Each row was made from one path, in order. Every step used is in the known rows, and no mark comes twice. Write each row's path.
In the rows, zero is written as 128.
Known rows:
purod/vuvi: [102 148 111 130 116 134 135 145 135 131 143 102 139 132 124 133 128 126
 103 120 119 134 123 130 131 104 124 130 129 120 149 118 126 122  92 133
 122 131 163]
kopi/meda: [134 135 157 122 129 127 134 153 132 127 131 130 109 127 157 121 129 117
 143 154 133 126 135 137 133 120 131 124 131 125 124 114 135 127 147 120
 142 127 137]
vuvi/meda/kopi/rozip/robal/vigu: [131 142 139 137 125 120 117 118 113 118  94 134 131 123 128 142 155  99
 126 110 107 139 113 100 169 159 112 132 121 115 139 131 126 128 191 143
 122 105 159]
rozip/vuvi: [112 127 110 122 124 124 130 124 128 107 139 127 125 128 126 140 129 141
 139 122 122 120 126 134 146 106 122 131 133 122 131 125 129 131 112 138
 118 128 148]
purod/vuvi/meda/kopi/rozip: [118 172 112 139 115 132 130 137 131 128 146  82 138 129 140 121 146 100
  89  88 117 139 115 107 133  96 108 128 102 122 167 110 126 121  94 141
 105 106 175]
bemo/meda/kopi: [148 129 119 133 132 148 111 150 125 122 104  93 133 127 140 133 137 115
 122 143 131 116 139 145 145 103 116 127 112 127 146 105 134 130 136 127
 129 119 119]
vigu/robal/meda: [132 140 157 131 130 132 107 134 118 132 108 116 116 121 131 114 149 131
 119 113 120 139 126 136 130 114 138 132 117 126 130 142 129 127 143 118
 131 117 151]
meda/kopi/rozip/bemo: [146 137 128 119 132 127 105 122 130 138 134 157 126 134 135 109 138 130
 114 139 130 124 116 102 161 137 120 130 119 138 150 140 133 122 100 120
 120 106 134]
naluto/robal: [134 121 136 131 118 137 132 117 124 121 124 120 147 151 133 118 124 119
 117 139 116 127 101 127 106 109 135 143 134 130 106 138 137 125 116 124
 139 124 124]
bemo/meda/robal/dibalen/vuvi: [162 135 163 124 119 149 110 140 126  84  95  31 139 132  99 138 151 130
 109 191 137 122 135 137 109  26 125 168 133 153 114 168 123 138 160 111
 143 143  67]
dibalen/vuvi: [131 130 137 126 113 129 119 130 125 113 149  95 142 129 128 133 137 130
 125 105 126 114 130 131 118 112 119 141 135 124 125 172 125 139 133 120
 129 124  94]
robal/meda/vuvi: [142 140 169 130 150 137  98 149 129 129 126  53 100 114 128 122 116 144
 113 127 127 111 129 137 119 138 130 146 127 130 119 100 122 130 169 126
 131 110 139]
meda/robal/vigu: [120 127 156 137 133 123 123 128 117 109  85  92 131 136 108 126 126 122
 130 171 133 136 129 120 155 150 123 165 148 125 104 123 124 125 160 132
 127 129 125]
kopi/rozip/bemo: [136 135 120 116 131 111 105 118 137 131 157 175 106 133 120 118 139 144
 121 155 124 131 119  98 143 130 123 122 137 130 135 148 132 123 132 114
 127 115 138]
bemo/rozip/vuvi: [124 125 132 122 127 135 137 125 141 113 136 152 128 127 116 142 126 143
 144 147 120 119 119 115 134  83 124 126 136 110 153 117 123 130 148 136
 106 116 128]
bemo/purod/vuvi/meda: [101 168 156 139 116 132 153 141 141 132 150 134 118 129 122 138 136 115
 106  66 110 137 116 128 103  75 128 121 118 106 140 117 130 129 160 119
 119 118 141]
purod/bemo/meda/kopi/rozip/robal: [130 140 116 144 129 142  88 130 120 117 122 116 129 131 122 161 170  87
 112 173 114 134 125 112 171  97 110 135 119 123 164 111 133 121 193 126
 156 115 174]
dibalen/vuvi/meda/kopi/rozip/bemo: [151 157 142 127 118 122 113 122 122 111 168 109 127 129 140 111 156 128
  97  74 128 115 116 105 126 104 109 136 115 129 141 187 137 136 143 110
 124  91 108]
bemo/meda/vuvi: [142 127 111 127 144 141 102 148 131 124 148  45  97 119 125 142 133 139
 119 159 130 106 138 145 127 123 117 141 146 126 118  80 129 133 163 123
 130 124 124]
vuvi/meda/kopi/rozip/robal: [141 146 116 131 123 133 125 112 116 128 114 125 130 126 138 146 164 102
 111 117 113 135 111 103 149 124 122 124 112 124 145 131 129 128 149 136
 119 105 175]
vigu/robal: [120 134 115 124 122 131 126 119 116 134 128 133 123 127 137 115 155 127
 126 120 126 142 125 130 140 125 131 134 133 128 131 138 131 128  88 120
 115 128 139]
kopi/meda/robal: [136 131 155 124 130 131 140 146 122 120 110  87 112 136 140 120 138 115
 131 192 146 133 134 130 141 110 138 150 137 128 105 112 135 130 121 117
 141 124 152]
dibalen/vuvi/meda: [131 145 148 134 112 122 136 127 120 100 165  80 130 122 128 127 147 124
 115  63 128 120 128 129  93 100 118 130 123 118 117 175 130 144 177 121
 130 113 103]
vuvi/meda/robal/dibalen: [149 160 172 132 128 136 149 111 119 104  91  58 118 127 110 119 141 124
 103 139 143 148 120 120 106  61 138 155 115 159 105 139 129 130 146 123
 131 136 114]
bemo/rozip: [134 125 142 127 130 140 136 128 139 130 132 157 130 129 118 127 126 131
 131 150 127 130 120 107 117 103 130 125 129 115 151 117 124 127 164 127
 118 118 111]
rozip/vuvi/meda/robal: [120 148 126 132 123 120 152 112 114  90 136  64 112 131 114 134 150 137
 118 127 135 134 125 125 132  81 126 150 128 123 103 119 131 138 134 136
 114 118 173]
naluto/robal/meda/kopi/rozip: [165 130 171 136 132 141  92 133 130 124  93 111 152 147 146 103 122 107
 103 147 107 122  96 111 114  96 128 149 105 136 135 133 126 115 138 131
 134  98 153]
rozip/bemo: [132 138 132 118 131 121 124 125 127 133 144 158 111 132 125 119 137 152
 118 121 134 129 122 123 145 133 134 121 131 133 126 147 139 127 134 112
 135 124 122]
kopi/rozip: [133 126 114 126 129 116 109 120 138 127 143 144 124 132 128 127 131 120
 128 157 116 134 126 104 123 123 118 129 133 129 136 126 119 123 137 132
 122 120 142]
robal/dibalen/vuvi: [146 138 174 119 116 142 120 129 133 104 116  87 146 125 124 127 135 129
 121 117 128 119 122 132 106  66 126 148 125 154 135 189 120 134 127 116
 136 140  54]
naluto/robal/dibalen/vuvi/meda: [157 148 191 130 105 142 140 113 123  88 127  72 153 141 130 115 141 116
  98  88 118 124  96 128  64  35 133 153 118 153 103 202 132 136 161 115
 146 128  68]
dibalen/robal: [129 127 109 123 119 139 128 132 127 132  87 112 149 149 123 134 118 120
 124 131 130 143 131 124 117 110 133 143 134 127 131 152 136 131 102 119
 145 127 112]
bemo/purod/vuvi/meda/kopi: [113 170 171 143 117 149 151 148 135 138 125 112 133 129 141 131 136 102
 100  58 116 131 113 132 123  81 122 132  98 113 158 108 133 126 127 123
 111 110 125]

Which path is each row?
[150 161 177 128 114 134 134 124 126  95 135  74 135 118 122 125 142 128
 111  75 128 127 123 129  82  55 127 139 114 152 123 191 127 140 171 119
 137 130  68]
robal/dibalen/vuvi/meda
[165 157 197 135 105 160 137 119 114  94 104  51 171 140 147 104 144 103
  92  77 126 115  91 134  80  42 127 163 100 159 116 189 134 134 125 116
 139 117  62]
naluto/robal/dibalen/vuvi/meda/kopi
[142 162 170 124 109 139 135 113 116 101 132  80 126 118 129 113 171 126
 106  70 128 138 119 132  94  50 128 145 120 151 125 202 129 139 134 111
 128 129  81]
vigu/robal/dibalen/vuvi/meda
[146 148 128 138 130 125 121 122 126 125 132 114 128 125 145 116 141 102
 112  98 125 131 121 105 124 117 113 131 103 130 146 121 127 128 136 136
 110 100 145]
vuvi/meda/kopi/rozip
[149 134 154 130 136 129  91 141 132 111 107 114 128 123 135 126 128 128
 131 133 110 117 122 120 153  90 113 137 107 126 159 125 118 122 135 142
 117  98 163]
robal/meda/kopi/rozip/vuvi
[147 125 179 137 126 136 114 134 125 118 102 107 141 144 130 114 121 125
 109 136 112 124 102 132 102  98 143 140 118 129 111 141 131 123 173 121
 147 112 143]
naluto/robal/meda
[144 151 154 137 112 138 134 134 114 109 143  69 145 122 147 118 146 110
 108  53 134 111 126 133 112 103 113 142 105 125 136 166 131 143 139 124
 121 104 104]
dibalen/vuvi/meda/kopi
[145 135 154 129 141 146  99 152 128 133  86  31 121 133 121 128 107 135
 107 130 130 124 132 132 110 117 134 163 131 127 120 122 130 134 139 118
 149 110 129]
dibalen/robal/meda/vuvi
[155 130 171 124 121 149 132 115 132 117  91 120 153 145 128 113 121 125
 115 151 119 133  95 128  97  68 142 152 125 162 115 154 130 120 107 122
 146 141  86]
naluto/robal/dibalen
[138 154 198 146 137 162 109 139 117 130  92 123 139 123 116 149 149 104
 111 134 121 132 108 106 153  99 137 135  99 115 177 124 129 119 236 124
 154  97 161]
purod/bemo/rozip/robal/meda/kopi
[132 145 148 136 114 126 140 118 111  95 142  35 130 133 119 124 153 125
 101 106 139 125 128 121  99  90 125 160 129 125  96 166 128 145 158 118
 126 113 119]
dibalen/vuvi/meda/robal
[153 142 175 136 138 144 107 153 120 131  85  95 137 121 139 116 121 120
 115 112 129 119 127 137 138 123 130 136  94 131 146 122 127 124 148 129
 135 105 131]
robal/meda/kopi
[111 159 153 152 126 133 147 108 119  85 159  82 110 129  96 138 154 121
 115 137 138 141 118  97 124  50 125 159 125 113 132 109 133 127 217 127
 129 105 160]
purod/bemo/rozip/vuvi/meda/robal
[140 140 161 116 109 146 118 118 122 111 115  91 141 124 129 119 158 128
 120 110 127 132 120 134 118  56 130 154 131 154 134 200 124 134  80 111
 130 141  79]
vigu/robal/dibalen/vuvi
[126 145 107 132 124 105 125 111 134  99 162 126 109 126 124 136 147 133
 130 114 112 130 121 108 124  85 109 122 127 117 131 129 125 131 157 140
 111 110 171]
kopi/rozip/vuvi/meda
[125 144 159 144 133 114 139 122 111 100 104  80 116 130 108 120 139 121
 120 125 134 143 128 116 133 144 123 159 134 121  97 121 129 130 200 130
 127 119 130]
vuvi/meda/robal/vigu
[131 152 190 129 115 159 119 116 127 100 124 115 150 125  98 162 160 114
 116 142 119 133 106  99 122  40 133 149 129 137 162 191 124 128 218 111
 162 132  88]
purod/bemo/rozip/robal/dibalen/vuvi
[146 135 171 121 146 155 111 139 129 136 111  86 108 116 111 156 135 144
 118 163 114 116 109 112 133 121 143 138 135 112 138  95 122 132 213 126
 126 105 164]
bemo/rozip/robal/meda/vuvi
[104 171 120 137 111 126 149 139 128 121 160  88 126 127 123 129 143 122
  95  76 120 140 123 129 112  94 123 119 116 115 140 121 133 129 132 133
 117 121 162]
purod/vuvi/meda
[136 144 151 116 120 144 127 114 125 127  93 123 130 123 127 113 149 125
 124 127 127 148 119 131 128  78 138 140 125 160 138 157 128 124  78 116
 124 146 106]
vigu/robal/dibalen
[116 138 133 140 133  97 121 112 121  82 121  96 110 134 101 131 143 128
 133 155 116 141 123  99 147 112 107 162 148 115 112 117 120 127 192 145
 111 112 160]
kopi/rozip/vuvi/meda/robal/vigu
[133 121 136 137 137 123 109 142 119  99  89  79 121 136  99 138 137 125
 130 191 131 134 143 134 153 126 118 159 148 120 106 102 125 126 215 128
 137 131 118]
bemo/meda/robal/vigu
[137 135 160 118 143 135 124 156 130 131 152  63  88 118 159 120 125 124
 138 149 139 110 132 140 136 138 126 144 144 127 112  84 133 130 120 121
 134 123 140]
kopi/meda/vuvi
[125 141 173 144 121 115 132 126 107  84 120  47 133 130 105 124 148 122
 116 104 134 129 130 120 120 124 114 168 141 118  95 166 126 140 205 124
 127 113 103]
dibalen/vuvi/meda/robal/vigu
[126 151 189 141 149 155  98 136 127 128 135  71 103 115 102 156 143 123
 108 152 120 124 110 105 136 120 138 150 129 114 147 102 127 125 252 118
 154 103 176]
purod/bemo/rozip/robal/meda/vuvi
[139 142 120 150 135 136  84 138 130 112 137 105 124 130 128 133 148  88
 111 156 127 128 137 115 145  91 100 140 114 129 164 105 129 118 184 123
 150 112 140]
purod/bemo/meda/kopi/rozip
[124 181 119 129 116 126 126 135 130 134 165 112 124 131 131 111 151 126
  80  84 121 136 111 103 143 100 113 121 109 126 163 131 137 121 100 123
 111 103 168]
purod/vuvi/meda/kopi/rozip/bemo
[168 133 176 129 131 134  89 129 128 130 104 139 136 149 136  94 130 126
  93 144 112 120  89 107 133 109 134 147 111 140 131 152 136 116 142 112
 144  91 140]
naluto/robal/meda/kopi/rozip/bemo
[117 160 152 122 124 140 114 140 151 151 139 172 127 141 134 127 133 123
 104 122 110 128 105 106 158  90 118 136 122 122 178 125 128 115  88 112
 115 106 133]
meda/kopi/rozip/bemo/purod/vuvi
[113 120 138 128 125 122 122 126 114 121  92 152 131 128 111 154 142 124
 139 139 111 137 119 122 175 166 127 134 149 112 126 137 129 127 193 137
 138 135 147]
rozip/robal/vigu
[135 127 106 120 124 139 113 116 120 137 102 138 143 133 136 149 149 106
 122 154 114 129 112 105 170 135 121 132 123 127 153 130 125 126 103 138
 123 117 169]
meda/kopi/rozip/robal
[101 156 156 121 119 133 132 144 148 145 148 174 113 137 121 135 131 142
 110 105 112 131 111 125 142  92 134 126 132 116 150 132 135 123 125 106
 128 123 125]
rozip/bemo/purod/vuvi
[147 138 168 124 130 145 134 119 124 111  74  76 133 132 109 122 132 127
 112 183 141 141 123 121 123  68 141 165 126 163 114 135 122 124  99 124
 133 144 103]
meda/robal/dibalen
[159 136 149 124 132 146 119 135 131 102  75  61 125 133  99 136 140 129
 114 213 138 137 136 134 124  43 132 154 127 158 113 121 124 126 156 122
 143 146  96]
bemo/meda/robal/dibalen
[154 140 155 112 112 153 102 116 126 111  89 102 158 128 129 150 157 111
 113 145 113 122 108 106 150  70 119 150 120 156 157 192 116 132  99 126
 131 127 104]
meda/kopi/rozip/robal/dibalen/vuvi
[119 163 162 150 128 146 141 124 120 101 154 109 128 122 126 130 146 107
 122  78 132 127 116 108 128  65 116 140 103 113 168 108 138 127 190 132
 120  96 136]
purod/bemo/rozip/vuvi/meda/kopi
[145 135 121 122 135 131 114 133 121 113 123  93 102 139 101 130 153 152
 107 196 141 130 132 129 152  99 134 141 143 133 107 124 141 131 167 102
 141 123 132]
rozip/bemo/meda/robal
[118 144 121 132 121 116 148 120 124 101 153 110 111 121 125 136 142 140
 128  83 120 125 125 133 126  92 120 121 120 119 124 127 135 136 162 137
 116 119 156]
rozip/vuvi/meda
[158 161 148 124 123 145 127 108 122 120  85 120 133 123 133 141 157 105
 107 128 114 143 104 104 139  80 127 131 101 153 150 149 125 126 140 131
 130 123 140]
vuvi/meda/kopi/rozip/robal/dibalen
[151 152 156 120 107 128 120 107 124  98 128 104 132 123 113 157 169 118
 110 121 106 136 108 103 107  56 124 133 125 144 132 201 120 137 189 122
 138 126 118]
kopi/rozip/robal/dibalen/vuvi/meda
[159 127 108 132 132 136  91 143 135 122 115 114 130 130 133 130 141 111
 122 169 121 120 134 122 142  99 107 128 117 128 154 102 126 124 139 130
 125 113 132]
bemo/meda/kopi/rozip
[151 168 178 125 107 157 133 119 107 106 109  61 147 117 149 104 170 112
 101  53 134 133 117 134 112  56 123 153 102 158 144 194 131 139  90 114
 120 119  69]
vigu/robal/dibalen/vuvi/meda/kopi
[128 134 178 122 135 128 125 125 142 143 132 205 103 132 125 130 130 144
 131 116 123 123 114 122 135 111 138 126 133 124 130 143 136 127 162  99
 138 119  91]
rozip/bemo/purod
[108 161 153 149 128 129 142 113 130  93 179 126 111 121 109 137 144 121
 123  96 125 136 117 106 112  68 119 131 120 105 150 115 135 128 238 129
 132 106 152]
purod/bemo/rozip/vuvi/meda
[118 119 155 126 128 132 127 125 124 123  94 175 135 128 102 159 138 129
 142 161 109 137 110 102 157 147 131 128 148 101 148 128 125 126 222 135
 127 122 132]
bemo/rozip/robal/vigu
